Each row comes from the steps of one walk. Every step used is in the known rows, and no mark comes twice. Write the walk behind each row, first mark first.
Known rows:
Z-U-D-R-B-L-J: [ 12.4 -26.1 -39.6  23.1  10.0 -36.6  35.7 -28.6 -25.6  -5.2  29.1 -29.1
  37.5 -14.2  32.6  31.9  73.3   8.5 -23.2  39.0   1.2]
L-J-U-Z: [  2.2  15.5 -25.2 -20.8 -18.7 -39.4 -13.1  -2.5  38.9  -0.4  28.8  10.0
   8.9 -13.1  16.9  -5.1 -12.8  -4.0 -53.8  30.4 -17.5]
D-U-J-L: [-33.1  15.6  20.8  13.6   9.5 -31.1  -4.8 -28.3   9.5   9.9  -4.8 -26.5
  -6.2  -5.5 -20.4 -18.0  25.1   9.0 -35.0 -15.5 -59.1]
Z-U-J: [ -6.2   9.7  -7.4  -0.9  28.6  11.6 -18.6 -18.1   1.9  17.0  14.5 -10.5
  -4.7 -18.8  36.0  -8.8  29.9  20.4   4.0   7.4   8.3]
J-U: [-10.3  -3.7  -8.2   0.3  -7.8 -17.8  -1.2   7.0  20.3  16.6   8.1   3.2
  14.4  -0.9  19.1 -10.1 -14.2   6.4 -18.4  27.8 -19.1]
R-B-L-J: [ 19.7 -18.7 -29.5  -4.6 -12.0 -31.1  44.2 -25.9  -2.6   2.8   7.8 -10.6
  49.3  -7.9  -4.0  15.4  31.0  -8.8 -39.4  16.0  -9.6]
A-R-D-U: [-12.1 -10.3  -7.1  25.5  13.1 -30.6  14.8   4.0 -47.5 -35.2   3.1 -33.4
  -7.3  -1.7  -6.4  21.7  56.3   7.6 -17.8 -46.9 -23.3]
Z-U: [  5.8   3.1 -18.8  -2.0  20.1   7.4  -3.4  -4.9  -0.4   9.5  13.3  10.8
  -1.2 -18.1  29.2  -4.5   2.5   8.8  10.7   6.7  17.2]
Z-U-J-L: [-10.7  18.8  -0.3   1.5  25.0  -7.5 -13.9 -32.1   6.7  24.7   4.1 -11.3
  -6.3 -13.3  19.7  -9.2   6.0  15.1 -15.7  18.9 -27.3]
L-B: [ -0.4   0.6 -20.3  -1.3 -25.6   0.2  10.9   3.6  19.0  -0.4  -2.9  10.5
   0.9   2.9  -6.3  13.7   2.8  -6.6 -14.4  34.3 -13.7]
B-L-J-U-Z: [ -2.0   6.7 -38.8 -24.6 -34.9 -47.1  -5.0 -13.0  30.2   8.4  37.1   1.9
  29.1 -23.6  14.3  17.0   4.1 -10.7 -45.2  41.9 -24.6]
L-B-R-D: [  1.7 -50.4 -18.6   6.7 -26.5 -16.0   5.5   2.3 -17.8   4.3   3.2  -2.6
  14.4 -12.1  -3.3  57.2  10.4   0.1 -44.0  46.7 -24.5]
L-B-R-D-U: [-14.2 -54.0 -17.7  16.3 -23.9 -31.2  12.4   1.1 -11.9  -5.6   6.8  -8.3
  12.5 -22.3 -14.3  43.0  32.2   3.0 -50.7  23.6 -42.7]
U-J-L-B-R: [-13.5  -9.9  -3.0   1.2 -33.4 -19.9  -7.1 -23.8  16.0  25.3  -7.5 -10.6
  -2.0 -13.8 -26.4  26.2   5.3  11.8 -51.5  60.3 -57.5]
R-B-L-J-U: [  9.5 -22.8 -39.8  -5.7 -20.7 -49.6  41.4 -19.3  17.2  17.5  17.1  -9.8
  62.3  -9.8  16.6   6.2  15.7  -2.1 -57.2  44.6 -29.1]
L-B-R: [  3.5 -30.4 -20.6  -3.8 -38.0  -3.5   3.1   5.0  11.1   9.8   3.0  12.9
   3.3 -20.0 -17.1  32.0   0.5   5.5 -29.0  49.4 -12.5]
D-R-B: [  0.8 -27.6  -5.5  18.0  11.7 -32.4  42.3   5.6 -20.0 -19.5 -14.2  -9.6
  20.9  29.1   7.7   5.1  28.8  -6.7 -20.2 -14.6 -12.6]
L-J-U-D-R-B: [  0.3 -24.6 -19.2  32.0  -4.6 -52.6  29.9  -7.5   3.4  -4.1  18.1 -29.2
  31.5  13.4  22.3   4.8  40.8  12.5 -56.7  49.4 -27.5]
Z-U-D-R: [ -9.2  -8.4  -9.7  29.6  22.8  -4.0  -6.7  -2.0 -23.0  -6.0  19.0 -17.7
 -11.2  -4.3  37.3  17.2  44.7  16.5  16.0  23.8  13.4]
U-D-R-B-L-J: [  5.3 -30.9 -20.8  25.4 -10.3 -45.3  39.9 -24.4 -25.3 -11.9  16.2 -41.5
  36.9   5.7   1.9  38.5  69.0   0.5 -29.4  31.7 -15.2]
D-U: [-16.6  -0.4   2.7   8.2   4.6 -15.0   7.6   0.8   5.7  -7.8   4.6  -6.0
  -0.4 -10.6 -11.2 -14.4  22.0   3.4  -8.6 -24.2 -16.7]
R-B-L: [  6.5 -23.7  -7.8   2.3  -9.8 -26.2  42.4 -13.0 -18.7  11.4   1.4  -9.2
  39.7   1.8   5.3  12.5  32.6  -6.8 -11.0  12.3 -13.9]
B-L-J: [  7.7  -5.0 -34.3 -15.1 -16.5 -16.5   8.3 -21.5   6.2  -0.9  14.5 -11.8
  30.0 -21.2 -10.3  26.0  14.0  -7.3 -19.8  16.3  -1.7]

Which walk is each row?
[  8.3  -6.4 -34.3 -18.0 -31.4 -64.7  30.3 -17.2  19.1  10.4  31.9   0.4
  45.1 -11.2  20.8   8.5  21.6 -10.4 -64.0  41.8 -32.3] | R-B-L-J-U-Z
[-26.1 -45.5  -4.5  17.1 -15.4 -27.1  -3.5 -12.4 -10.4   4.8   9.1 -30.8
  10.0 -24.6  -9.7  40.1  57.5  15.5 -57.8  21.2 -49.4] | L-B-R-D-U-J
[-14.5 -21.0 -32.6  17.3 -22.1 -45.4   2.9 -11.4   4.6   2.3  30.5 -37.5
  31.2  -8.0  15.6  37.8  40.5   7.6 -32.3  57.9 -26.0] | B-L-J-U-D-R
[ 25.4  -5.5 -45.3   0.2 -11.5 -36.9  47.4 -17.9 -28.4 -16.6   7.0 -22.3
  32.5  -6.0 -12.3  22.0  55.2   1.5 -33.0  -1.7  -6.6] | A-R-B-L-J
[-28.9   8.8  -9.9  29.4  -3.0 -46.2  12.6 -19.7 -25.3 -15.2 -10.8 -42.7
 -11.8   5.1 -20.8  30.0  56.5   7.1 -58.1   1.0 -82.7] | A-R-D-U-J-L-B
[  9.7 -31.4 -40.2   3.8  -5.3 -48.9  49.3 -19.6 -14.4 -20.5  -1.7 -21.8
  49.1   9.8   0.4  30.9  39.7 -12.7 -40.4   1.1 -16.9] | D-R-B-L-J
[-29.2 -14.7  -1.0  10.8 -27.6 -35.9  -0.3 -24.3  23.3  18.2  -2.9 -16.2
  -1.3 -24.9 -35.8  13.3  27.0  14.2 -60.8  35.0 -74.7] | D-U-J-L-B-R
[-17.7 -45.0  -8.3  19.2 -26.5 -49.6  16.0 -14.7  -7.4   3.0  -3.7  -9.7
   8.6 -18.2 -32.6  43.0   8.8  -1.9 -69.2  34.4 -75.4] | J-L-B-R-D-U
[ -2.1 -25.3  14.5  40.1   7.6 -28.2  32.7  -1.1 -31.3 -13.0   2.2 -29.7
   7.8  24.2  13.3  11.7  55.5   7.3 -12.3  14.8 -14.9] | U-D-R-B
[-10.3  23.1 -21.4   1.3  -1.2  -7.5  -2.5 -29.7  24.2  26.9  -1.5   0.5
  -6.8  -9.7  12.2   5.8   8.7   8.1 -27.6  55.5 -41.9] | Z-U-J-L-B
[-31.7 -38.0  22.2  21.1   8.8 -46.7 -12.7 -29.7 -28.0  11.3   3.1 -43.6
   5.3 -21.8 -16.3  25.0  33.3  17.6 -62.3  -2.9 -72.8] | B-R-D-U-J-L
[-24.3 -15.4   2.0  31.0  -6.0 -31.5  -5.9  12.5   0.1   1.9  17.3 -26.2
   4.0  11.8  24.4  11.7  24.0  12.9 -12.6  43.2 -24.3] | J-U-D-R
[-15.5 -36.5 -11.8   6.1 -33.7 -44.0   0.9   4.3 -11.9 -13.1  22.1   0.4
  -1.4 -26.4  -8.4  44.3  37.5  -7.7 -59.5  24.7 -43.7] | L-B-R-D-U-Z
[-31.8 -14.3  16.8  19.9  22.5 -23.9  -7.5 -16.4 -19.9  -5.2   7.3 -41.0
   6.2  -4.1   7.1   9.9  52.2   9.8 -29.2 -25.8 -38.4] | R-D-U-J
[-14.7 -38.4   6.6   4.7  -8.2 -44.9 -10.0   1.3 -31.3 -14.3  26.1 -11.1
  -1.3 -29.7  -1.1  30.7  34.7   1.2 -44.1 -13.3 -31.7] | B-R-D-U-Z
[-16.9  15.3  18.3   5.1   5.1 -17.1 -12.3 -27.0   4.1  16.6  -8.5 -21.6
  -4.8   5.3  -8.0  -3.3   0.9   8.0 -25.2  10.4 -46.2] | U-J-L
[-29.0   7.5  13.5  11.9  11.4 -10.6  -8.3 -13.4   6.2  -0.2   5.7 -26.8
  -3.4 -10.6  -3.3 -16.0  47.3  14.8 -14.8 -27.6 -25.6] | D-U-J
[-27.9 -45.9  13.0  18.4   9.6 -29.1 -15.7 -14.8 -29.8   0.2  12.6 -41.3
   8.7 -26.0  -0.9  26.4  56.2  22.9 -44.1 -15.7 -37.5] | B-R-D-U-J
[-14.7 -35.6  -0.8  11.4 -22.0 -32.0  -5.8 -26.7 -12.7  19.4  -5.9 -23.3
   8.8  -9.2 -12.6  52.7  11.7   8.1 -68.1  59.2 -68.5] | U-J-L-B-R-D
[  0.3 -38.1 -46.6   1.9 -14.2 -66.3  49.6 -12.0   9.3  -3.8   9.7 -17.4
  65.0   9.2  17.4  20.5  24.2  -6.1 -59.3  28.8 -33.6] | D-R-B-L-J-U
[-16.5  19.8   0.5   3.1 -20.9 -15.2  -1.3 -23.8  26.2  18.5 -13.6  -8.5
  -4.4   8.3 -16.5   8.9   4.3  -0.1 -39.7  49.2 -58.6] | U-J-L-B
[-18.9 -22.7   5.2  17.3  14.6 -26.6   8.2  -2.8 -23.9 -13.6   5.0 -21.5
   7.4  -5.1   1.6  12.9  30.6  -2.1 -23.5 -27.3 -27.1] | R-D-U
[  0.6 -19.9 -14.8  -0.9 -40.4 -22.8   7.9 -11.4  14.3  18.0  -9.5  12.4
   1.9 -13.6 -32.9  28.8 -21.7   0.2 -46.7  60.8 -49.0] | J-L-B-R
[  0.5 -19.9 -44.4  -6.2 -22.8 -80.1  37.7  -7.9   7.6 -10.5  23.1  -8.0
  51.5   4.4  23.7  23.8  35.1 -16.4 -66.0  29.5 -36.3] | D-R-B-L-J-U-Z
